Every row comes from one small tree of marks. The marks that hang from a mark follow it in brackets, in alphabetical order. Every link used is in the known rows. Which tree was each row made from?
Known rows:
laza[kozi[pava[dobim[tolom[veru]]]]]: [ 1.061  0.405  0.532 -2.323  0.171 -0.935 -2.416  2.032  0.608  0.168
  1.251  0.446  1.449 -1.207  2.277 -0.627 -0.440  2.280  0.499  2.841
 -2.137  1.834  0.531  0.987 -2.622  0.373 -2.917 -0.517  1.578]
tolom[dobim]: [ 1.908  1.515  0.694  0.656 -0.351 -0.927 -1.305  2.284 -0.169 -1.287
  1.199 -0.399 -0.837 -0.109  2.117  0.178  1.280 -0.513 -1.705  1.475
 -1.361  0.385  0.692  1.959 -1.637 -0.289  0.322 -0.056  0.610]
kipa[laza[kozi]]: [ 0.982  1.429 -0.109 -0.440 -0.047 -1.116 -0.297  1.420  2.129 -0.278
  1.933  0.602  1.591 -0.362  2.698 -1.776  0.749  1.025 -2.238  1.135
 -1.447  2.031  0.081 -1.822  0.365 -0.682 -1.818  0.620  1.071]
laza[kozi]: [ 0.998  1.684  0.940 -0.568  0.245 -0.834 -0.945  2.085  1.749 -0.755
  2.142  0.788  0.824  0.499  2.298 -0.895  0.557  0.607 -0.743  1.403
 -1.546  1.413 -0.034  0.145  0.094  0.456 -0.337  0.911  1.100]
tolom[dobim veru[pafe]]: [ 3.199  1.234  0.920  0.747 -0.809 -1.557 -1.748  0.832  1.213 -2.041
  0.696  0.524 -0.262  0.417  2.552  0.157  1.136  1.712 -1.081  1.754
 -1.543 -0.248 -0.341  5.317 -2.645 -0.425  0.789 -1.406  0.242]
dobim[laza[kozi[pava]] tolom[veru[pafe]]]: [-0.190  1.480  1.145 -1.660 -1.748 -1.159 -1.787  0.361  2.856 -0.351
  0.501 -0.834  2.292 -2.066  1.583 -1.136 -1.596  4.219  0.776  2.054
 -1.711  1.265 -0.847  0.634 -1.295 -0.454 -4.454 -2.198  0.161]
veru[pafe tolom[dobim[laza[kozi]]]]: [ 1.725  2.168  1.082  2.433 -1.486 -0.386 -1.111  0.577  4.426 -2.334
  0.519  0.736  2.869 -0.190  1.377 -0.849  0.758  5.046 -1.662  1.099
 -0.976  0.097 -0.551  1.266 -1.133  0.158 -2.294 -1.811 -0.005]
fosuk[dobim[tolom] kipa[laza[kozi[pava]]]]: [ 0.216  0.577 -0.028  0.299  0.929 -0.329 -1.223  2.295  1.826  1.537
  1.061 -3.825  2.963 -3.380  2.240 -1.683  0.045 -1.596 -3.196  0.825
 -1.188  3.088  1.002 -0.127 -4.205 -1.004 -5.647 -2.308  0.460]
kozi[pava[dobim[tolom]]]: [ 1.207  1.657  0.078 -0.541 -1.295 -0.381 -2.212  0.793 -0.337  0.048
  1.124 -0.542 -0.963 -1.999  0.988  0.626  0.873 -0.437 -0.338  1.594
 -1.543  1.785  0.801 -0.905 -2.744 -0.800 -3.610 -0.106  1.136]
fosuk[kipa[laza[kozi]]]: [ 0.987  1.688  0.101  0.972  1.260 -0.959 -0.211  1.735  1.898  0.149
  1.546 -0.947  1.915 -1.276  2.972 -2.024  1.304 -0.493 -3.635  1.320
 -1.327  2.389  0.515  0.682  0.434 -0.770 -1.671 -0.210  0.736]
tolom[dobim[laza[kozi[pava]]] veru[pafe]]: [ 1.079  0.823  1.590 -0.922 -0.303 -1.259 -2.858  2.176  2.085 -1.161
  0.213  1.135  1.978 -0.515  2.769 -0.515 -0.537  5.572 -0.076  1.889
 -1.562 -0.325 -0.427  3.456 -3.883  1.473 -2.692 -2.597  0.369]
dobim[laza]: [ 0.192  2.445  0.906 -0.529 -1.260 -0.927 -0.449  0.922  0.608 -0.635
  1.269  0.024 -0.671 -1.011  2.036 -0.626  0.688 -1.175 -1.007  2.244
 -1.175  0.995 -0.121 -0.359  1.707 -1.280 -2.165 -0.403  0.463]
fosuk[dobim[tolom[veru]] kipa[laza[kozi[pava]]]]: [ 0.525 -0.249  0.295 -1.092  1.457 -1.077 -1.533  2.295  1.450  1.517
  0.829 -3.945  3.200 -3.278  3.278 -2.019 -0.395 -0.958 -2.434  1.859
 -1.620  2.908  0.822  2.424 -4.511 -1.123 -4.738 -3.002  0.526]
pava[dobim[tolom]]: [ 1.689  1.953 -0.133  0.048 -1.430 -0.384 -0.582  0.769  0.177 -0.393
  1.506  0.156 -0.462 -1.080  0.975 -0.063  1.318 -1.838 -1.252  2.731
 -1.482  2.046  0.495 -0.826  0.547 -1.872 -2.355  0.304  0.974]
dobim[tolom]: [ 0.746  2.221  0.340 -0.142 -1.619 -0.817 -0.336  0.505  0.635 -0.504
  1.523 -2.196 -0.580 -1.676  1.070 -0.416  0.096 -1.924 -0.820  1.582
 -1.492  1.998  0.274 -0.780  0.751 -2.306 -1.336  0.308  0.365]
tinetu[kozi[pava[dobim[laza tolom[veru[pafe]]]]]]: [ 1.907  1.023 -0.418 -1.269 -2.305 -0.587 -2.947  0.431  1.178 -0.891
  1.030  3.701 -0.274 -2.067  0.949 -1.027  0.866  3.478  0.325  3.673
 -1.642  1.441 -0.184  1.642  0.214 -1.616 -6.114 -3.734  0.730]
kipa[fosuk]: [ 1.607  2.421  0.534  0.432 -0.881 -0.987 -0.517 -0.375  0.649 -0.669
  1.480 -0.829 -1.217 -0.668  2.719  0.688  0.616 -0.581 -0.728  0.945
 -1.199  1.632  0.273 -0.154 -1.212 -0.867  0.089 -0.128  0.488]
tinetu[kozi[pava[dobim[laza]]]]: [ 1.505  1.217 -0.240 -1.262 -0.791 -0.127 -3.181  2.130 -0.285 -0.600
  1.808  4.921 -1.698 -1.174  1.622 -0.594  1.974  1.673 -0.274  2.973
 -1.316  1.167  0.701 -0.138  0.602 -0.197 -5.482 -2.154  1.498]

Write each row's tree:
[-0.117  1.106  1.393 -0.866  0.177 -0.639 -2.444  3.505  0.718 -0.470
  0.720 -0.010  1.368 -1.005  2.426 -0.431 -0.470  3.655 -0.638  1.593
 -1.401  0.364  0.541  0.022 -2.623  1.550 -3.171 -1.194  0.751]
tolom[dobim[laza[kozi[pava]]]]
[ 1.511  0.272  0.165  0.240  0.379 -0.985 -1.685  0.987  3.206  0.839
  0.565 -3.078  3.545 -2.875  2.610 -1.712 -0.018  0.472 -2.631  1.110
 -1.397  2.416 -0.023  3.268 -5.339 -1.063 -5.146 -3.533  0.082]
fosuk[dobim[tolom[veru[pafe]]] kipa[laza[kozi[pava]]]]
[ 1.275  1.688  0.393 -1.172 -2.346 -0.917 -2.138 -0.636  1.232 -0.404
  0.078  0.430  0.244 -2.253  1.291  0.085  0.151  2.178  0.077  2.897
 -1.523  1.053 -0.457  1.393 -2.033 -1.345 -5.229 -2.566  0.457]
kozi[pava[dobim[laza tolom[veru[pafe]]]]]
[ 1.486  1.155 -0.248  0.557  1.678 -0.486 -2.124  1.995  0.985  0.720
  1.110  0.638  1.469 -1.657  2.906 -1.042  2.085  0.995 -3.171  1.237
 -1.388  2.252  0.962  0.673 -3.173  0.753 -4.055 -0.542  1.441]
fosuk[kipa[laza[kozi[pava[dobim]]]]]
[ 1.508  1.168  1.459 -0.214 -0.361 -1.340 -1.213  2.159  2.601 -1.544
  0.637  1.715  2.523  0.512  2.696 -1.127 -0.039  4.414 -1.005  2.981
 -1.529 -0.014 -0.707  3.541 -0.572  0.472 -1.475 -2.208  0.158]
tolom[dobim[laza[kozi]] veru[pafe]]
[ 0.679  2.201  0.759 -0.704 -2.696 -1.349 -0.222 -0.887  2.092 -0.966
  0.484 -1.080  0.729 -1.904  1.268 -0.916 -0.461  0.611 -0.437  2.886
 -1.475  1.205 -0.985  1.413  1.683 -2.936 -2.831 -2.087 -0.353]
dobim[laza tolom[veru[pafe]]]
[-0.067  1.967  0.274 -1.008 -1.984 -0.208 -1.729  0.814 -0.195  0.280
  0.603 -0.579 -0.332 -2.723  0.922  0.132  0.171  0.044 -0.479  2.642
 -1.311  1.681  0.568 -1.846 -0.757 -1.332 -5.636 -1.204  0.800]
kozi[pava[dobim[laza tolom]]]
[ 1.159  1.318 -0.705  0.244 -1.603 -0.741  0.655 -0.438  1.540  0.706
  1.201 -3.211  1.057 -2.644  2.297 -0.517 -0.170 -2.648 -2.857  1.247
 -0.855  3.265  0.588 -2.778 -2.361 -3.254 -4.106 -2.295  0.042]
kipa[fosuk[dobim[tolom]] laza]
[ 0.142  0.978  0.843 -2.302 -0.443 -0.928 -0.327  1.791  1.253  0.074
  1.107  1.291  2.726 -0.943  2.120 -1.766 -0.593  1.452 -0.404  4.981
 -1.826  2.124  0.044 -0.204  2.521 -1.188 -3.986 -1.275  1.025]
pava[dobim[laza[kozi] tolom[veru]]]
[ 1.423  0.819 -0.107 -0.035  0.382 -0.772  0.043  1.149  2.683  0.418
  1.843 -0.213  2.477 -0.455  3.677 -0.954  0.108 -0.157 -2.724  1.115
 -0.947  2.690  0.295 -1.804 -3.028 -0.503 -2.944 -1.728  0.704]
kipa[fosuk[dobim] laza[kozi]]
[ 1.187  1.472  0.538 -0.964 -1.493 -0.828 -0.464  0.606  2.960 -0.662
  0.791  2.110  3.031 -0.521  1.504 -1.477 -0.065  2.926 -0.521  4.202
 -1.614  1.574 -0.897  0.742  1.556 -1.121 -4.092 -2.019  0.555]
pava[dobim[laza[kozi] tolom[veru[pafe]]]]
[ 1.860  0.941  0.411 -1.003 -0.832 -0.824 -2.526  0.634  2.337 -0.518
  0.977  1.200  1.761 -0.817  1.668 -0.321  0.143  3.930  0.410  2.116
 -1.886  1.375 -0.446  1.798 -3.639  0.346 -3.220 -1.204  1.058]
laza[kozi[pava[dobim[tolom[veru[pafe]]]]]]
[ 1.414  0.506 -0.404 -1.106 -1.066 -1.446  0.341 -0.546  1.164  0.730
  0.933 -3.160  1.435 -2.456  3.375 -0.746 -0.642 -1.991 -2.109  2.309
 -1.282  3.093  0.521 -0.433 -2.529 -3.286 -3.301 -2.947  0.140]
kipa[fosuk[dobim[tolom[veru]]] laza]
[ 1.252  2.085  1.020  1.442 -1.451 -0.602 -0.965  0.632  1.400 -1.671
  0.417 -0.972  0.474 -1.343  1.718 -0.312  1.021  1.387 -1.815  1.504
 -1.012  0.284  0.590  1.036 -0.331 -1.161 -1.949 -1.382  0.170]
veru[tolom[dobim[laza]]]
[ 1.295  0.509 -0.134 -0.127  0.382 -1.273  0.085  0.950  0.728  1.002
  0.741 -4.192  1.718 -3.008  2.975 -1.828  0.630 -4.570 -3.604  2.636
 -1.372  2.784  0.867  3.032 -1.353 -3.472 -3.435 -2.904  0.078]
fosuk[dobim[tolom[veru]] kipa[laza]]
[ 1.480  1.173  0.619 -0.926  0.608 -0.415 -2.891  2.522  0.870 -0.270
  1.699  2.380  0.349  0.117  2.299  0.063  1.177  2.080 -0.226  1.427
 -1.610  1.192  0.522  0.020 -3.352  1.912 -2.545  0.470  1.833]
laza[kozi[pava[dobim]]]
[ 0.627  1.832  0.908 -0.212 -0.863 -0.546 -0.131  0.718  1.173  0.011
  1.165 -0.700  0.194 -1.062  2.862  0.283  0.190 -2.228 -1.324  2.158
 -0.674  1.510  0.153 -0.359 -1.259 -1.170 -3.491 -2.739  0.063]
kipa[fosuk[dobim[laza]]]
[-0.485  1.457  0.772 -0.615 -0.761 -0.213  0.603  1.663  2.558  0.604
  1.315 -1.776  3.094 -1.769  2.064 -0.864 -1.676 -0.284 -1.049  2.903
 -0.941  2.889  0.141 -2.543 -0.169 -1.290 -4.870 -2.818 -0.016]
kipa[fosuk[dobim[laza[kozi] tolom]]]
[ 0.724  1.164  0.322 -0.962 -0.363 -0.210 -2.154  2.107  0.972  0.135
  1.514  0.266  1.110 -1.342  1.267 -0.242  0.198  1.945 -0.180  1.873
 -1.708  2.051  0.605 -1.445 -2.412  0.547 -3.696  0.090  1.398]
laza[kozi[pava[dobim[tolom]]]]
[ 0.233  0.343  1.689 -2.130  0.670 -1.354 -2.704  3.441  0.370 -0.424
  0.499  0.073  1.741 -0.807  3.441 -0.856 -1.083  4.262  0.013  2.618
 -1.798  0.171  0.421  2.371 -2.980  1.560 -2.421 -1.896  0.860]
tolom[dobim[laza[kozi[pava]]] veru]
[ 0.807  1.680  1.261  1.072 -0.453 -0.448 -0.885  1.898  2.695 -1.547
  0.770 -0.082  2.703 -0.570  1.986 -1.080  0.357  3.669 -1.579  1.755
 -1.179  0.621  0.350  0.360 -0.139  0.232 -2.034 -1.158  0.450]
veru[tolom[dobim[laza[kozi]]]]
[ 1.498  0.685  0.894 -0.192  0.657 -0.976 -0.556  1.584  0.383  0.448
  1.018 -3.976  0.807 -2.124  2.534 -1.017  0.486 -4.946 -2.018  3.010
 -1.505  2.113  0.739  5.057 -1.445 -2.416 -1.905 -2.619  0.079]
fosuk[dobim[tolom[veru]] kipa]
[ 0.266  0.848  1.255 -0.284  0.197 -0.598 -1.822  1.687  2.956  0.492
  0.246 -2.602  3.343 -2.770  2.174 -1.427 -0.684  0.570 -1.089  2.493
 -1.267  1.575 -0.315  4.083 -3.620 -0.577 -5.760 -4.374 -0.278]
fosuk[dobim[laza[kozi[pava]] tolom[veru[pafe]]] kipa]
[-0.114  1.785  0.538 -0.973 -0.942 -0.172 -0.067  1.995  1.626  0.083
  1.389  1.406  2.290 -0.986  1.029 -1.357 -0.064  0.971 -1.162  4.020
 -1.393  2.296  0.133 -2.652  2.787 -1.119 -4.605 -0.612  0.914]
pava[dobim[laza[kozi] tolom]]
[ 1.051  0.471 -0.528 -1.848 -0.223 -1.197 -1.478  0.017  1.172  0.949
  0.782 -0.549  2.294 -2.342  3.335 -0.683 -1.027  3.844 -0.930  2.261
 -1.832  3.159  0.684 -2.002 -3.518 -0.612 -4.448 -1.662  1.220]
kipa[fosuk laza[kozi[pava[dobim[tolom[veru]]]]]]
